Each row comes from the steps of one path. Every step used is in the known rows, and no mark comes twice. Write the path behind each row, first mark first.
Known rows:
tufes fesemi: [ -3.2 -12.7 -12.8   8.3  -4.2  -0.7  -3.0  10.3  -1.7   0.1 -16.6  14.5
  -1.2 -17.1  -2.3  23.9   1.9   1.0  10.2 -12.1   3.0  -2.7   3.4   0.9
   4.7]
gunug venilal feforip fekezi mefavek: [  3.3   6.9  10.3  10.8   2.9 -11.8  10.2   6.1   2.0   5.6  -2.8   4.2
  -0.6 -10.5 -16.8  -3.8   3.7  -7.1  19.4 -14.2   6.6 -17.5   0.1  -3.1
  19.0]
zudag mefavek: [  1.6 -13.3   0.0   2.1  -9.2  -7.5  -6.1   9.3  -3.2   5.2   2.7  16.0
   4.4  -6.1  -1.8  -6.7   2.3   3.6  11.9 -13.1  26.4  -6.5   6.0   0.8
  -0.4]
feforip venilal gunug fesemi: [ -6.6  -7.9   7.3   9.7 -25.6  -4.1 -11.9   9.5  12.2   7.4 -16.4   3.4
  -4.6 -16.1 -15.9   2.0  -4.7   0.2  15.3 -37.7   9.1 -16.8   4.8   2.7
  21.4]
mefavek zudag: [ -5.7 -13.1   3.5  -7.8  -0.6  -7.2  -6.6  12.1   2.9   7.7  -2.8  15.4
   2.5  -3.4 -10.2   3.4   6.3   3.5   6.7 -11.3  -2.3   0.0   9.3  -5.8
  13.3]
fesemi gunug venilal feforip fekezi mefavek zudag: [  2.5   6.4  11.8  16.5   5.7 -15.9  -8.1   8.0   9.2   7.9  -1.3   8.4
  -0.3  -4.2 -22.9   6.7  12.3  -0.8  18.4 -27.7   1.3 -22.6   7.8  -8.7
  17.8]
venilal gunug fesemi tufes fekezi mefavek: [ -2.0 -11.9   8.3  17.8  -3.6  -3.5  -4.0   6.0   6.0   2.8 -49.2  12.4
  -5.3 -31.6  -8.9   0.2 -15.7  -4.9  25.3 -46.6  -4.2 -17.7   1.6  16.4
  13.4]
venilal gunug fesemi: [ -6.9  -9.4   3.8   7.4  -6.1  -4.3  -1.0   8.8   0.9   7.3  -9.8   5.0
   1.2 -15.6 -11.0  -7.3  -6.5   1.0  16.0 -39.2   3.2 -14.4   3.9   0.1
  15.0]
feforip venilal gunug fesemi tufes fekezi mefavek zudag: [ -2.3 -13.9  16.2   7.3 -17.2  -6.6 -22.6   9.0  26.1   3.1 -55.0  12.7
  -7.4 -26.3 -21.6  14.3  -6.6  -0.6  23.2 -50.4  -2.0 -19.1   8.8  12.5
  22.7]
fesemi gunug venilal feforip fekezi tufes naner: [-30.8  -2.6  -1.5  31.6  -1.1  -8.3 -16.8   6.8   7.5   9.7 -17.0  15.6
  -8.5 -23.6 -13.0  -3.4  15.7  -9.5  21.8 -29.3   4.6 -20.5   2.9  -2.5
  11.9]
naner tufes: [-11.1 -10.9   0.7   7.9  -3.8  -4.3  -8.1   7.8  -4.6   9.9   4.3  13.2
  -1.0  -2.2   0.1  -0.5   1.9  10.1   5.0  -7.2  24.1   0.7   1.3   1.4
  21.9]
venilal gunug fesemi tufes fekezi: [-16.8 -21.2   4.3  17.1  -3.7   0.1 -12.5   7.6   5.2   2.0 -40.7  15.1
  -3.8 -19.3 -10.1   3.0  -3.7  -4.5  18.6 -42.7  -2.0 -17.2   6.4  14.4
  12.3]
venilal gunug fesemi tufes: [ -8.4 -16.5   2.8  14.8  -6.7  -2.7  -9.6   6.9   3.9   4.8 -13.9  15.8
  -4.6 -19.6  -5.4  -5.9  -9.0  -3.5  18.0 -36.7  -4.4 -14.2   5.0   4.9
  12.6]
fesemi tufes fekezi feforip venilal gunug: [ -8.0 -19.9  -1.5  23.5 -17.7 -12.1 -21.5   5.6  12.8   2.8 -42.7  22.2
 -14.3  -6.4  -7.5 -11.8  10.5 -12.0  20.8 -25.4   0.3 -15.0   5.9  13.9
  17.3]
tufes fekezi feforip venilal: [ -3.0 -10.6   4.8  10.4 -14.1  -9.3  -7.4   8.8   3.2   5.4 -34.2  11.7
  -7.7  -1.2 -11.3   9.3  20.9  -4.7  13.3  -9.8   9.5  -7.0   3.6  15.4
  19.2]
gunug venilal: [ -6.9  -5.3   0.4   7.9  -0.7  -6.6   7.1  10.7  -7.9   6.5  -8.4   5.3
  -0.5  -9.7  -8.4   7.8   2.4  -2.2   8.4 -18.7  19.6  -2.6   3.3  -2.5
   9.3]
fesemi tufes naner: [-23.1 -22.1  -5.4  15.1  -6.6   0.4 -17.6   9.5  -0.7   8.5 -18.8  25.7
  -7.3 -26.5   1.9  -4.2 -10.2 -12.6  12.9  -5.4   1.4  -0.7   2.6   2.6
   8.3]
fesemi tufes fekezi mefavek zudag dizo: [  1.8 -21.3   1.9   1.3  -0.8  -5.0 -14.1   4.4  10.6   4.2 -34.3  25.0
  -4.3 -14.5  -6.0   6.2  -2.1   0.0  22.0 -36.4  -0.8  -7.7   4.2  19.4
   8.5]
fesemi gunug venilal feforip fekezi mefavek zudag dizo: [  5.7  -0.2   5.3  14.5   3.6 -14.5 -11.7   3.3  10.7   8.7   5.3   9.2
  -1.6   0.1 -19.3   1.3  13.6   0.7  24.0 -44.7   9.5 -26.9   4.4   2.2
  17.5]
gunug fesemi tufes naner saduzat: [-22.6 -11.2   5.0  19.6  -3.2   4.0  -1.9   6.6  -7.7   9.3 -24.7  14.4
  -1.8 -27.7  -7.3  23.1  -6.7   9.2  17.4 -18.6  -3.7  -6.4  -1.2   9.7
   7.9]
gunug fesemi tufes fekezi mefavek zudag dizo: [  3.9 -17.3  10.9  -2.1   2.5  -0.7 -11.7   4.5  12.3   4.5 -36.9  16.7
  -1.6 -19.8 -11.7  26.0   0.2   5.6  24.1 -52.1   0.4 -13.0   3.5  28.4
  12.2]
naner tufes fekezi mefavek: [ -4.3  -7.1   7.0  11.2  -0.9  -5.6  -1.0   7.3  -2.1   7.6 -31.1   9.9
  -2.4 -13.8  -2.2   5.6  -4.2   9.6  11.6 -17.6  24.4  -2.6  -2.4  11.8
  24.8]
fekezi feforip venilal gunug fesemi: [  3.9  -6.2   8.9  11.4 -16.3 -11.5  -6.8   6.9  10.3   8.0 -15.3   3.7
  -7.3  -7.8 -16.4  -1.8   9.5  -0.6  19.1 -37.1   6.6 -18.2   3.0   7.9
  24.9]
dizo zudag mefavek: [ -4.3 -13.7  -0.5  -3.1 -10.3  -7.4 -10.9  11.3 -18.1   4.6   1.6  14.5
   4.4   7.8  -4.0  -5.1  -5.1   7.8  13.0 -16.9  35.8 -13.8   7.7   0.8
  -0.2]
feforip fekezi tufes naner: [-28.3  -8.7  -3.0   7.1 -10.6  -3.4 -10.9   7.0   5.6  11.2  -5.7  20.0
  -3.9 -30.2  -6.7  -6.7  -0.1  -7.1  18.2  -6.9  -9.5  -1.6   0.1   3.0
  15.2]
fekezi mefavek: [  9.5  -2.4   2.3   5.3  -5.8  -7.6   5.6   8.5  -5.7   8.6 -11.1  11.2
  -1.1 -20.1  -2.5  -7.0 -11.7  -2.2  17.3  -8.8   2.4  -2.1  -1.0  -0.4
  11.7]

Write each row's path:
[ -9.0  -0.3 -11.6  31.8   3.9  -7.7  -9.7   7.3   8.8  -0.6 -36.5  16.7
 -10.2 -22.4  -6.0  26.4  23.6   0.9  22.1 -40.1  10.7 -20.6   4.3   0.7
  -2.9]	fekezi tufes fesemi gunug venilal feforip
[-12.1   1.7 -14.8  26.6  -5.6  -6.9 -12.5   6.3   6.6   0.7 -15.5  13.7
  -6.1 -25.8 -10.9  38.9  13.8   2.4  18.7 -33.6   1.8 -10.9   4.3   2.9
   3.2]	feforip fekezi tufes fesemi gunug venilal
[ -9.5 -10.4  11.9  17.4  -9.8  -9.4 -14.1   5.7  12.4   7.5 -37.2   2.3
  -8.6  -1.1 -15.9  10.1  16.6  12.4  13.6 -44.1  29.4 -18.9   1.8  20.8
  36.6]	naner tufes fekezi feforip venilal gunug fesemi
[ 11.8 -10.3   1.8  -7.8  -3.0  -9.4  -2.2   5.8   4.8   9.5  -4.4  14.5
   0.9 -10.3  -5.8  -4.1  -5.1   5.6  19.2 -31.8   3.2  -6.0   1.4   5.2
  12.7]	fekezi mefavek zudag dizo
[-11.1  -6.5  -8.3  35.8   8.6  -5.9 -14.9   7.5   2.5   1.8 -21.6  10.3
  -7.2  -4.5  -6.7  31.5  20.6  12.7   9.4 -34.1  38.3 -20.1   3.5  -0.7
  14.4]	naner tufes fesemi gunug venilal feforip
[-15.9  -9.4   5.5  29.3 -15.1  -7.8 -12.0   3.4   6.6  10.0 -35.3  12.9
 -11.2 -21.7 -14.1   3.2   1.2   6.6  25.1 -33.3  -2.9 -18.0  -0.9  11.2
  18.7]	fekezi feforip venilal gunug fesemi tufes naner saduzat
[  4.8  -6.4   1.7   7.9 -16.8 -11.6  -4.7   8.2   3.3   8.9  -7.2  12.9
  -7.5   0.0  -8.1   3.1  14.9  -4.1  12.6  -3.2   7.3  -4.8   2.3   6.5
  18.9]	fekezi feforip venilal
[-11.9   1.5  -7.3  14.4   3.1  -5.6   0.3   5.5  15.1  -3.2 -18.2  13.7
  -5.1 -19.4 -14.6  25.1  22.6  -1.3  20.1 -25.2   0.2 -17.2   3.4   2.5
   7.7]	gunug venilal feforip fekezi tufes fesemi
[ -8.0  -4.0   1.5  28.7   3.4  -9.6  -4.8   9.5  -5.1   6.8 -11.0   9.7
  -5.0  -1.9  -9.9   1.4  16.6  -4.9  13.1 -27.6  19.0 -20.7   5.6  -5.3
   7.0]	fesemi gunug venilal feforip
[-23.7 -12.4  -3.1   8.3  -7.8  -3.1  -8.1   9.3   2.0  10.8 -24.9  20.9
  -7.0 -34.4   0.3  -8.3  -1.9  -5.7  17.7 -15.7   0.7   0.4   0.0   1.4
   6.9]	fekezi tufes naner
[-12.3  -2.2  -2.5   4.5 -11.8  -5.8  -6.6   5.7   4.1   7.7   7.1  18.9
  -1.8 -16.3  -7.3  -3.5   6.5  -3.4  17.9  -4.6 -12.9  -1.9   2.6   2.7
  12.3]	feforip fekezi tufes
[-21.3 -20.0   4.5  12.6  -4.0   4.3 -13.9   9.4   0.8   8.8 -22.2  16.8
  -4.9 -32.5  -3.8  15.5  -9.3  -7.4  14.0 -21.1   3.5  -6.9   2.0  11.3
  12.3]	gunug fesemi tufes naner
[ -7.7  -4.8  -3.3  24.0  -2.5  -8.9  -4.9  10.5 -10.6   8.1  -9.0   7.5
  -3.2  -8.7  -7.1  10.9   5.9  -1.3  10.4 -26.7  20.9  -8.4   4.6  -4.6
   7.0]	fesemi gunug venilal
[ -4.7 -11.3 -16.3  24.7  -6.4  -2.8 -17.1  10.1  -4.0   2.1 -17.2  16.6
  -3.5 -17.1  -1.7  28.4   3.8   1.9  12.9 -20.8   2.4  -8.3   4.7  -0.7
   1.7]	tufes fesemi gunug
[-14.0 -17.3   7.7  10.5  -1.7   4.2 -10.6   8.8   1.8   2.7 -35.4  15.4
  -2.5 -18.2  -8.5  26.3   4.0  -3.5  13.7 -25.7   1.8  -8.2   5.5  22.3
  11.1]	gunug fesemi tufes fekezi
[-29.1  -8.0   1.9  11.6  -4.9  -3.9  -9.7   6.4  12.3   9.2 -10.1  21.9
  -5.4 -23.4  -8.2 -16.3  10.3 -10.8  20.2  -5.8 -10.1 -13.2   1.4   0.7
  15.6]	venilal feforip fekezi tufes naner
[ -7.4  -5.1   3.9  12.1   5.1  -7.3   8.5   9.8  -1.3   4.0 -10.8   7.4
  -2.2  -1.7 -10.7  -1.5  13.2  -5.5  11.0 -18.4  17.9 -15.0   4.0  -5.2
  10.3]	gunug venilal feforip
[-12.2  -0.4   2.0  27.3  -1.1  -9.3  -8.7   7.9   0.1   6.4   6.1   8.7
  -2.1   2.3 -15.3   2.4  18.2  -7.7  13.2 -18.3   9.4 -22.0   6.1  -4.5
  14.7]	fesemi gunug venilal feforip fekezi
[ -6.2 -17.6   5.5  18.3   5.5  -7.5  -5.9   5.0   4.0   2.4 -40.4  14.9
  -7.4 -11.6 -10.4  -0.4  10.8  -5.5  21.6 -43.7  -4.8 -18.3   4.5  20.5
  15.1]	venilal gunug fesemi tufes fekezi feforip
[-16.9 -22.0  -1.8  14.0  -4.7   0.7 -11.2   9.0  -0.8   2.4 -32.3  23.7
  -5.1 -12.8  -2.3   7.6   2.7  -8.8  12.5 -10.9   0.7  -3.4   5.7  12.5
   6.5]	fesemi tufes fekezi
[  2.4 -12.9   6.1  18.3 -17.4 -10.2 -18.2   4.7  13.5   6.2 -19.8  14.5
 -11.8 -11.6 -11.0   0.7   6.3  -5.9  21.7 -31.8   0.5 -18.1   4.1  13.3
  20.2]	fekezi feforip venilal gunug fesemi tufes
[ -4.4  -9.6  10.1  13.3 -13.7  -8.6  -7.1   7.5  11.5   5.3 -42.1   2.2
  -6.9  -8.5 -19.7   8.5  15.2  -0.9  19.5 -43.4   7.5 -20.1   4.0  17.9
  26.2]	tufes fekezi feforip venilal gunug fesemi
[ -8.4 -11.7  -3.3  13.0 -29.2  -8.6 -13.8   9.7   9.8   7.1 -13.8  11.9
  -6.4 -11.4  -9.2 -20.1  -6.3  -5.7  14.5 -22.2   6.5 -10.8   5.2  -6.7
  17.7]	feforip venilal gunug
[-11.2  -3.6  -8.8  11.5  -3.6  -3.2  -8.9   5.3  14.9  -2.2 -11.5  22.3
  -4.1 -18.5  -9.1  12.1  20.7  -2.5  21.7 -11.2 -14.6 -15.4   3.5   3.5
   8.9]	venilal feforip fekezi tufes fesemi
[ -3.0 -16.4   8.3  12.1   7.9  -3.1  -4.6   6.2  -1.1   3.3 -34.4  15.5
  -5.5  -9.7  -9.5  24.6  18.6  -2.9  17.5 -24.6  -1.2 -10.6   3.4  28.4
  13.4]	gunug fesemi tufes fekezi feforip
[  2.2  -8.9  -0.5  14.5 -20.1 -16.3  -9.0   7.0   7.1   8.0 -12.5  12.0
  -9.3  -1.8  -8.8 -22.3   8.4  -6.2  16.9 -19.8   4.6 -13.3   3.4  -1.0
  20.8]	fekezi feforip venilal gunug
[ -5.4  -5.4  -9.9  31.8   5.9  -6.0  -7.4   9.6   1.7  -0.7 -28.4  10.4
  -5.5 -11.0  -8.9  28.8  17.9  -1.5  14.0 -33.3  18.9 -22.2   5.6  -3.3
   2.9]	tufes fesemi gunug venilal feforip
[-12.0 -14.1   3.8  19.7 -12.7 -13.5 -15.2   5.6  11.7   7.3 -32.9  11.0
 -10.8   4.1 -10.2 -11.3  15.4   6.9  13.5 -29.2  26.2 -13.6   2.4  11.2
  33.5]	naner tufes fekezi feforip venilal gunug
